Each row was made from one path, in order. Every step used is in the known rows, and no mark comes twice. Write each row's path.
In the rows, 128 means zero.
Known rows
kupo-nepag-ripu-nevini-vazo-fadas: [134  92 224 114 157  99 110 108 173  96  95  92 152 118 150 142 161 109
  88 118 118 119 171 119 129  81 145 112 154 204 140 117 167 124 103  65
 128 127 113 126 150 147 116 110 173 140 145 143 143 146 169 161 116 114
 131 150 111 134 134  95]
nepag-kupo-fatigus: [113 110 149 184 154 146 166 121 174 138 111  95 139 102 146 137 108 149
 119 150 157 123 171 136 139 131  49 142 136  82 155 108 141 156  97 114
 143 131  99 122 156  79 110 178 147 120 116 139 132 148 162 164  57 117
 128 137 141 112 157 107]
nevini-ripu-nepag-kupo-fatigus: [114 107 185 176 157 123 149 116 172 115 113  82 131 106 168 142 125 143
  72 105 150 118 175 133 149  97 113 144 138 110 143  88 147 144  90 106
 160 134  96 124 151  81 112 166 115 129 115 162 151 130 174 169  56 121
 132 155 130 116 174  99]
tana-suge: [127 113 169 166 154 157 161 128 173 153 111 111 169 111 141 129 128 129
 116 139 157 139 170 141 112  82 108 110 140 121 166 112 147 172  95 179
 126 142 120 121 134 108 112 186 124 127 126 150 131 136 170 161 114 114
 143 148 129 120 175 121]
nepag-kupo-fatigus-ripu-nevini: [114 108 177 126 155 137 169 117 175 123 111 125 154 105 152 146 120 165
 111 139 160 120 167 128 144 107  91 157 137  92 151 108 143 124  86  98
 162 143  88 128 153  94 103 161 121 128 126 124 158 147 153 178  80 111
 134 133 139 127 160  99]
fadas-gumap-tasi: [132  98 135 156 153 144 157 138 148 154 104 112 111 108 130 149 152 132
 145 146 169 125 167 119 124 162 119 115 125 143 157 106 142 130  67 141
 140 132 103 123 153 113 103 148 144 125 142 156 113 137 190 156 137 115
 135 133 117 123 165 114]
nevini-vazo-fadas-gumap-tasi-pesu-fatigus: [172 100 139 162 164 140 148 132 124 146 105 113 109 100 127 154 197 113
 190 105 115 119 168 117 155 133 124 126 120 173 156  93 160 142  57 125
  89 111  96 122 140 152 113 125 171 139 152 145 111 139 192 147 124 117
 129 128 128 126 165 100]
teziz-suge: [122 107 184 170 153 160 164 126 165 137 121 110 152 110 144 129 117 121
 124 153 165 136 172 137 142  99 129 104 143 106 153 113 149 201  97 126
 130 135 120 118 134  60 109 152 135 124 122 147 144 153 168 161 110 107
 153 162 121 123 154 121]
fatigus-ripu-nepag-kupo: [122 109 161 152 140 136 158 117 182  96 111 109 147  99 153 140 150 175
 125 147 146 124 177 135 130 126 149 157 140 113 146 111 156 152  88 123
 171 145  94 118 149  99 102 132  98 142 136 140 159 133 171 178  95 111
 133 133 130 117 157 102]
pesu-fatigus-ripu-tasi-gumap-fadas-vazo: [147  99 141 206 147 176 160 128 161 108 108 119 142 100 127 142  80 162
 113 117 144 122 165 135 155 156 166 140 137  72 142  93 156 130  75 205
 108 136 100 109 176 121  89 105 114 159 175 129 171 130 176 139 139  91
 150 124 133 113 146 108]
nepag-ripu-tasi: [114  96 166 203 143 135 133 126 174 124 108 102 125 114 152 137 137 126
 101 129 159 139 165 123 122 114 140 106 172 152 150 103 144 155  85 159
 158 128 111 113 147 110 105 145 131 140 163 157 116 127 170 165 140 114
 124 125 111 127 133 109]
ribo-pesu-tasi: [122 108 144 176 145 125 136 125 162 141 115 124  91 108 155 132 160 123
 179 130 167 149 172 140 110 136 109  93 103 132 154 113 135 172  77 133
 142 113 116 119 136 115 108 155 139 132 134 148 126 136 187 165 137 106
 160 119 110 126 156 110]
gumap-fadas-vazo-nevini-ripu: [134 111 203 146 164 141 149 121 165  81  96  81  89 113 117 124 111 120
  88 103 150 122 171 135 135  97 162 125 128 149 151  96 152 175  80 116
 146 124 106 119 149  62  89 123 146 132 132 161 161 138 176 152 126  93
 168 158 127 107 143 124]
nepag-kupo-fatigus-ripu: [111 115 148 183 151 141 175 116 173 113 107 112 133 105 147 138 103 169
 130 157 160 126 170 138 139 118  80 153 128  91 161 109 143 145  90 101
 155 137  90 121 158  90 107 165 124 131 118 130 157 143 159 165  79 108
 134 134 144 127 146 104]
gofi-vazo-fadas-gumap: [154  93 140 121 139 163 155 123 150 134 100  92 131 101 125 139 144 114
 134 118 163 137 168 144 120  97 119 141 114 155 147 111 148 134  94  89
 116 122 114 114 142 117 108 101 170 133 140 137  69 153 168 157 113 116
 126 132 127 140 164 116]
ribo-pesu-fatigus-ripu-tasi-gumap-fadas-vazo: [154  96 129 200 141 176 140 120 156 110 110 121 132 104 127 136  92 163
 164 108 145 136 166 139 163 162 169 134  99  67 139  94 147 166  76 200
 120 129 101 116 170 136  95 114 134 156 178 119 176 130 185 137 130 101
 169 122 129 118 147 110]
nepag-ripu-tasi-pesu-ribo: [127 108 145 201 146 142 117 135 165 140 102 110 154 133 163 143 161 113
 172 113 139 140 164 133 126 116 142  86 171 156 137 107 128 155  63 170
 167 108 105 111 145 139 104 175 126 158 162 156 132 136 188 165 142 113
 132 136 107 117 120 102]
gumap-fadas-vazo-nevini: [138 110 186 149 159 160 158 125 173 108 102  92  97 111 115 124 108 144
 107 134 153 123 168 134 121 133 140 124 120 122 150 115 146 170  85 123
 143 127 110 118 147  84  85 134 148 135 134 142 141 139 174 152 109  95
 163 136 127 104 140 121]
tasi-gumap-fadas: [145  97 152 161 144 168 151 127 154 114  98 111 163 109 124 139  81 130
 139 146 140 125 168 153 118 175  85 110 143  97 151  97 138 150  89 167
 119 120 110 115 171 128 100 151 145 147 144 157 162 142 171 141 111 103
 139 141 134 122 154 121]
tana-ripu-nevini-vazo-fadas-gumap-tasi: [157  90 200  96 162 118 143 124 134 151  91 105 150 102 129 155 206 127
  95 119 135 127 163 118 135  81 126 130 150 202 130 103 160 114  72  73
 115 141  99 127 128 121 111 126 130 128 167 140  95 140 188 172 141 117
 132 140 114 135 172 102]
gumap-fadas: [128 108 159 171 153 151 157 129 161 128 110 116  84 111 123 134  97 127
 122 148 150 127 169 144 116 150  99 125 144 114 151 109 138 137  82 157
 133 125 114 111 154 113 102 144 137 138 134 156 145 137 163 163 122 103
 139 143 127 124 158 119]
tasi-gumap-fadas-vazo-nevini-ripu: [151  95 190 148 160 159 138 117 159  63  88  82 172 109 120 130  94 123
 105  99 133 126 170 149 134 112 143 117 126 126 148  89 152 195  87 133
 135 123  97 123 172  77  89 122 156 145 145 162 183 141 189 130 116  90
 170 161 129  99 135 130]
tasi-gumap-fadas-vazo-nevini: [152  98 169 144 152 174 149 121 164  83  89  91 184 110 117 131  91 150
 119 135 133 124 170 143 128 157 119 111 118 102 146 103 146 194  97 133
 128 122 105 121 173  96  83 134 164 136 140 142 160 141 180 132 104  98
 164 144 131  97 137 127]
vazo-fadas-gumap-tasi: [147  92 150 145 153 144 161 131 145 145 100 107 108 106 113 148 158 132
 143 133 164 119 167 123 111 146 118 115 129 186 158 104 145 123  74  89
 125 126 100 119 146 130 112 135 163 120 147 161 109 136 185 157 141 120
 131 128 126 114 174 108]
suge-teziz: [ 98 112 178 162 153 155 155 128 174 140 116 110 135 114 136 126 134 108
 163 153 168 130 169 136 125 104 105 123 131 134 152 123 155 200  89 146
 135 132 122 112 123  83 102 146 144 142 123 146 165 142 170 163 115 102
 164 153 127 128 153 116]
kupo-nepag-ripu-tasi-gumap: [130  85 158 201 137 139 112 121 170  98  97  92 207 118 159 145  99 118
  97 126 144 139 166 131 129 152 141  90 164 139 149 111 149 174 100 148
 133 124 109 121 186 127 109 132 169 149 155 155 151 135 178 139 124 114
 132 142 108 118 113 108]
nepag-ripu: [111 103 161 167 146 140 130 121 175 113 102  89 104 114 150 138 137 125
 121 137 158 124 173 134 130 110 109 111 150 144 150  97 144 170  86 144
 147 128 113 116 148 112 104 154 137 135 140 158 137 139 173 160 122 112
 130 153 115 122 128 117]
ripu-nevini: [123 103 190 113 147 138 149 126 179 140 113 124 162 111 142 139 155 115
 113 140 162 124 171 127 127  98 115 128 143 121 145 112 145 135  89 137
 143 138 121 123 139  99 103 145 132 128 130 153 131 149 160 166 118 115
 140 137 119 116 173 113]
pesu-tasi: [119 108 154 179 149 122 156 130 165 146 112 123  97 104 154 141 150 119
 138 147 171 136 169 138 103 130 105 101 134 133 160 107 140 139  79 132
 133 119 119 114 142  96 105 151 119 135 137 158 119 134 175 166 149 105
 143 128 116 128 165 109]
pesu-fatigus-ripu: [123 113 133 166 149 146 171 120 175 132 110 127  88 101 145 142 139 126
 141 135 161 116 173 134 153  99 122 154 127 104 155  98 158 144  74 166
 117 148 112 115 141  96 101 135 114 140 131 139 160 137 163 155 137 106
 143 140 129 134 148 116]
pesu-tasi-gumap-fadas-vazo-nevini-ripu: [146  98 184 159 161 138 136 121 153  79  87  86 139 105 135 137 108 131
 101  98 135 127 169 152 115 131 142  97 124 133 156  85 146 187  74 124
 131 105  97 119 169  76  90 122 140 144 154 162 164 133 196 142 141  83
 168 136 123 112 140 117]
fatigus-ripu: [116 109 151 164 143 147 168 118 174 106 106 130 107 111 138 132 142 138
 164 149 158 131 171 135 124 102 123 135 142 139 150 110 149 135  82 134
 143 140 115 118 141 100 103 135 114 139 131 147 155 135 166 159 135 101
 141 140 130 133 152 119]
gofi-vazo-fadas-gumap-tasi-pesu: [168  91 132 146 150 177 144 130 130 132  96 105 127 109 123 146 179 122
 186 102 143 153 163 124 122 134 115 114 109 184 148 106 138 122  61  91
 126 109  99 118 142 141 112 111 195 141 147 143  97 145 186 155 127 115
 124 113 123 145 165 114]
teziz-suge-tana-ripu: [117 110 215 159 153 154 175 132 160 140 114 101 159 111 159 128 113  79
 125 141 155 149 169 148 152  60 187 124 147 103 150 133 153 193 100 118
 111 147 114 114 115  38 113 156 121 138 137 144 160 153 181 174 111 105
 152 187 117 137 156 128]
ripu-fatigus: [118  98 152 182 150 152 142 128 175 145 122 113 128 107 137 134 170  94
 113 124 158 121 173 130 130 111  71 137 130 113 147  96 144 139  85 138
 116 140 125 117 136  93 101 126 145 134 126 152 125 143 158 155 119 124
 126 149 138 115 146 116]
nepag-ripu-nevini-vazo-fadas-gumap-tasi: [147  81 196  95 165 106 118 122 146 123  98  95 136 111 130 154 195 130
 111 117 131 112 165 109 129 116 148 100 148 216 142 101 157 112  73  79
 134 124  95 123 149 151 110 122 153 125 175 150 106 139 191 174 129 117
 125 134 111 138 149  96]
teziz-suge-tana-ripu-tasi-gumap: [132  88 204 188 142 167 163 130 148 133 111 113 252 109 159 139  94  81
 107 138 144 159 163 147 150  79 191 107 178  97 150 124 148 200 106 136
  99 142 104 112 141  40 113 151 120 147 163 145 164 146 187 153 110 102
 141 171 118 133 156 124]
vazo-fadas: [138 103 175 160 146 141 164 124 167 124 108 113 116 110 121 132 152 115
 142 133 155 123 170 135 116 101 108 123 145 162 162 108 149 128  96  95
 124 127 122 116 130 113 113 143 149 133 132 156 131 140 159 149 127 114
 129 139 130 112 173 112]

Which path is each row?
[126 101 187 166 162 144 129 119 184  98 105  78 139 108 135 126 179  85
  72  78 155 118 175 125 150  62 120 134 109 139 147  82 158 180  86 100
 134 139 110 124 137  37  89 106 154 128 130 157 140 142 171 151 119 112
 156 163 139 102 134 124]
fadas-vazo-nevini-ripu-fatigus
[126 107 194 144 156 123 156 113 171  94  96 100 135 111 137 132 148  99
 120 108 157 129 173 139 132  61 136 126 144 171 154  94 152 209  87 103
 150 132 107 125 137  41  99 148 143 123 114 173 149 139 172 151 133 104
 155 154 122 127 145 126]
vazo-nevini-ripu
[156 113 185 114 154 132 144 116 157 106 110 139 134 101 137 147 204 117
 187 100 109 115 170 123 158  70 145 151 130 164 145  95 165 131  65 109
 105 129 107 124 127 141 111 119 139 150 145 132 156 145 165 164 134 109
 132 130 137 144 170 100]
tasi-pesu-fatigus-ripu-nevini-vazo-fadas
[167 100 156 160 160 145 135 128 123 113 101 110 127 109 115 145 200 124
 200 122 110 134 168 115 127 133 114 102 122 209 151 107 150 126  68  93
 114 108  99 125 141 147 117 128 168 133 153 155 113 137 198 149 124 114
 130 124 128 130 167 108]
nevini-vazo-fadas-gumap-tasi-pesu
[116 108 189 124 161 123 159 110 172 120 110 135 156 106 152 145 145 147
 117 139 142 123 169 118 149  67 106 133 133 139 138 109 160  97  90 104
 138 138 110 129 150 109 104 143 108 134 133 123 151 136 162 171  99 104
 142 139 132 158 168 111]
kupo-fatigus-ripu-nevini-vazo
[149  97 136 169 141 142 125 126 143 123 104 123 115 109 139 138 101 138
 181 126 148 143 167 164 109 185  98  88 109 100 150 104 128 172  76 157
 124 103 105 115 170 142 104 158 147 144 158 152 158 136 191 150 123  98
 161 118 118 132 153 113]
ribo-pesu-tasi-gumap-fadas
[152 103 164 139 148 133 143 120 140 119 100 100 133 100 126 137 170 112
 143 141 131 121 172 131 121  98 127 131 129 178 152 114 159 128  94  96
 105 120 114 116 140 127 112 120 149 125 136 145  86 144 174 153 105 116
 124 140 135 122 165 115]
nevini-vazo-fadas-gumap
[117  95 153 183 146 130 108 124 182 120 112  85 104 116 161 141 146  93
  77 113 154 114 172 129 141 128  97 118 138 131 143 107 145 148  91 122
 120 139 111 119 160 114 106 118 176 139 132 151 145 143 164 160 111 126
 131 162 129 120 101 108]
kupo-nepag-ripu-fatigus
[140  94 135 167 139 137 122 121 158 119 106 123 155 110 156 137 141 127
 198 127 149 146 172 151 113 145 101  81  97 107 150 108 138 204  80 141
 125 111 114 122 160 127 111 149 145 140 148 148 145 140 195 141 117 108
 156 125 112 121 156 114]
ribo-pesu-tasi-gumap
[124 102 165 162 143 138 148 123 181 119 115  94 158 100 155 139 154 152
 108 147 146 124 178 128 126 140 119 147 151 101 145 108 152 159  96 134
 162 139 105 119 147  95 104 148 121 130 129 151 133 140 173 173  70 119
 127 141 122 104 167  96]
ripu-nepag-kupo
[143 100 152 172 148 181 141 128 160  96  99  93 169 109 122 129  88 146
 137 136 130 127 171 145 129 170 111 113 120  80 147 100 145 144  89 170
 121 122 114 116 178 129  97 136 143 147 150 140 167 144 183 134 100 100
 153 142 131  95 152 117]
tasi-gumap-fadas-vazo
[134 105 183 162 158 129 150 115 160 102 104 108 144 105 128 125 168 112
 140 138 126 131 171 124 119  77 110 122 141 184 152 113 165 130  98  87
 113 124 122 117 128 128 115 129 143 131 131 147 125 139 165 153 108 107
 134 136 129 131 167 110]
nevini-vazo-fadas
[169 107 135 153 155 143 145 139 132 162  96 115 134 123 128 155 184 119
 210 123 147 120 163 134 113 156 126  90 125 190 147 104 132 103  48  98
 144 106  95 122 142 166 110 172 155 135 142 154 119 146 198 153 135 116
 131 126 122  98 159  99]
vazo-fadas-gumap-tasi-pesu-ribo
[147  84 191 180 148 161 123 120 167  72  90  78 172 112 129 134  85 154
  80 115 139 135 163 135 127 159 157  99 156 134 142 101 142 202  92 150
 147 117  99 114 181 104  83 135 154 146 173 143 143 131 183 142 119 101
 151 127 114 102 112 114]
nepag-ripu-tasi-gumap-fadas-vazo-nevini
[136 107 144 154 139 132 147 115 173 130 119 128  91 103 156 143 158 152
 166 109 164 117 178 135 162 105 161 141  96 107 134 103 155 162  78 156
 138 146 113 119 139 117 104 135 105 141 139 136 160 125 182 165 113 116
 159 146 109 135 164 105]
ribo-pesu-fatigus-ripu-nepag
[153  97 134 200 140 161 167 126 153 130 108 143 133 100 127 153  81 143
 125 128 152 124 162 142 142 156 137 144 160  86 152  85 148 141  69 200
 105 135  98 109 172 122  95 126 117 156 162 140 165 127 159 147 145  94
 139 120 131 140 144 109]
pesu-fatigus-ripu-tasi-gumap-fadas
[143  95 168 207 152 162 139 124 155  84 101  95 169 110 122 130  92 125
  96  99 137 142 167 138 132 136 160 115 156 123 145  83 148 143  86 181
 133 123 107 112 169 109  98 128 127 155 170 162 166 134 185 139 127  96
 150 137 129 107 154 118]
nevini-ripu-tasi-gumap-fadas-vazo
[113 112 199 158 156 163 171 133 158 132 124 112 160 114 149 127 108  80
 158 156 157 139 170 136 139 105 199 113 135 102 166 132 153 176 103 121
 116 139 116 115 128  56 111 159 135 131 130 152 170 157 176 168  95 101
 140 178 122 136 169 120]
teziz-suge-tana
[156  90 190 171 145 166 151 124 156 103  87  93 177 106 130 132  93 149
  84 118 138 147 162 142 129 108 130 121 155 116 132 106 146 196  89 144
 120 131 100 116 160  66  85 129 136 147 166 136 137 130 181 145 134  98
 159 142 121 101 131 128]
tana-ripu-tasi-gumap-fadas-vazo-nevini
[151  91 179 161 157 162 120 118 160  74  97  80 163 107 119 131 122  97
  78  77 137 113 172 144 142 119 108 133 115 110 143  73 147 182  85 120
 113 127 101 122 167  65  86 107 164 140 147 155 172 145 178 128 118 101
 158 163 147 101 127 123]
tasi-gumap-fadas-vazo-nevini-ripu-fatigus
[122 105 191 112 146 130 153 128 174 150 105 112 151 106 157 138 165 114
  98 131 160 136 170 137 134  53  98 138 152 129 133 102 144 152  86 132
 133 147 114 123 128  82 106 152 111 136 144 147 123 146 169 178 138 117
 146 154 116 121 164 119]
tana-ripu-nevini
[126 108 167 177 157 166 153 129 171 116 109  95  88 110 123 122 103 141
 118 141 148 130 170 135 126 152 121 123 128  98 147 110 143 115  82 156
 140 125 116 111 152 118  97 136 141 134 145 142 144 142 172 157 113 100
 154 141 133  99 161 117]
gumap-fadas-vazo
[137 106 170 135 170 132 148 126 152 129 113 147 146 108 145 156 210 129
 177 113 115 124 166 106 170 103 140 135 129 154 139  94 166 109  48 146
 127 141  96 130 141 136 104 129 125 152 160 138 187 138 183 171 150 103
 146 124 116 156 158  98]
gumap-tasi-pesu-fatigus-ripu-nevini-vazo
[156 107 142 109 163 134 141 130 133 147 106 142 141 100 142 166 210 134
 180 114 121 116 166 108 167 119 161 141 115 140 141  93 159 121  44 158
 118 138  86 129 150 140 102 121 127 144 160 131 142 138 193 167 141 109
 139 128 121 148 157 102]
fadas-gumap-tasi-pesu-fatigus-ripu-nevini-vazo
[141 101 217 106 159 120 146 117 167 118 106 119 170 106 131 134 183 111
 124 131 124 121 171 117 123  71 121 127 151 178 145 114 164 111 100  79
 125 129 122 123 124 129 113 123 138 128 141 145 125 145 163 168 111 112
 134 140 128 129 180 104]
ripu-nevini-vazo-fadas
[131 104 131 196 141 139 154 121 171 144 123 141  91 108 151 137 144 136
 187 116 170 139 169 127 155  97 162 139 116 121 147 105 150 167  72 177
 133 143 108 118 136 113 106 124 123 136 152 129 153 131 170 160 143 106
 157 119 118 142 152 109]
ribo-pesu-fatigus-ripu-tasi
[153  96 174 158 151 146 146 128 157  96  92  96 156 104 134 140 103 154
 121 133 139 128 166 146 101 166 126  94 119 107 156 108 143 184  78 124
 124 108 103 120 176  90  86 130 149 139 157 144 142 134 190 140 126  87
 165 123 123  98 139 113]
pesu-tasi-gumap-fadas-vazo-nevini
[123 108 173 172 146 136 167 117 175 121 116 121  99 109 158 144 119 175
 101 126 164 115 172 127 140  98 120 133 126 122 140 112 147 104  85 104
 147 138 112 121 154  93 103 163  96 139 125 143 151 118 165 165  93 110
 141 149 121 138 178 108]
kupo-fatigus-ripu-nepag
[172 100 178  97 166 121 126 132 138 161 100 125 195 122 128 159 227 117
 200 116 118 119 163 114 126 123 144  95 133 208 134 108 146  84  58  94
 136 108  96 129 133 177 109 152 147 132 154 143 120 152 194 166 124 116
 132 126 118 114 165  90]
ripu-nevini-vazo-fadas-gumap-tasi-pesu-ribo
[113 118 150 184 150 147 177 120 170 121 110 126 107 114 147 140 107 150
 134 143 166 125 171 139 139  96  94 135 128 125 155 107 141 114  83 109
 141 135 109 121 152  92 105 170 117 136 119 138 153 130 161 155 109 103
 139 135 133 137 157 116]
kupo-fatigus-ripu
[125 105 211 159 158 124 149 111 186  87 104  61 160 103 161 131 129 163
  46  89 145 113 177 120 152  72 141 149 114 116 143  97 158 184  96  75
 174 133  93 130 161  34  94 152 133 120 116 151 147 132 183 165  39 113
 151 164 123  92 163 104]
fadas-vazo-nevini-ripu-nepag-kupo-fatigus
[131  98 139 178 140 141 141 129 161 120 100 124 170 103 155 144 137 124
 139 141 150 130 172 151 106 151  90  98 137 115 155 103 144 159  82 144
 115 115 117 118 164 106 103 145 133 138 145 161 128 136 181 142 137 103
 137 121 125 125 155 112]
pesu-tasi-gumap
[122 101 196 116 159 129 139 123 175 127 112 124 175 106 146 137 182 112
 111 144 132 129 172 108 133  78 115 125 148 143 140 112 164 120  97 132
 136 137 126 125 135 110 105 133 124 130 144 144 132 148 169 167 113 111
 139 147 122 133 168 112]
ripu-nevini-vazo
[150  81 200  99 164 102 108 119 147 125  90  91 131 112 140 157 173 124
  89 116 130 113 165 109 125 127 160  98 148 214 144 115 165 105  80  63
 131 130  97 130 159 160 112 117 184 124 161 147 124 143 191 166 123 117
 133 143 107 130 132  86]
kupo-nepag-ripu-nevini-vazo-fadas-gumap-tasi
[120 104 183 156 148 124 142 119 171 109 111  98 118 108 156 136 160 109
 108  97 158 122 178 132 136  66 167 131 144 152 140  91 152 136  87 132
 151 132 115 120 145  83 106 140 101 137 130 178 146 126 177 160 106 115
 141 164 113 127 183 114]
nevini-ripu-nepag
[148  94 149 194 141 163 162 121 150  95 100 141 159 105 125 141  84 155
 141 139 147 142 162 143 115 154 139 119 173 120 148 101 141 120  80 170
 133 128  99 110 174 121  97 125 120 155 162 146 171 127 165 144 150  92
 136 108 132 140 146 115]
fatigus-ripu-tasi-gumap-fadas
[157  95 162 149 148 150 126 123 153  96  97 101 133 111 136 129 107 154
 162 118 145 144 169 153 110 178 129  81  86 107 147 114 138 215  83 124
 136 101 104 124 170 109  90 134 160 136 151 137 157 138 200 144 117  90
 184 124 118 110 137 117]
ribo-pesu-tasi-gumap-fadas-vazo-nevini
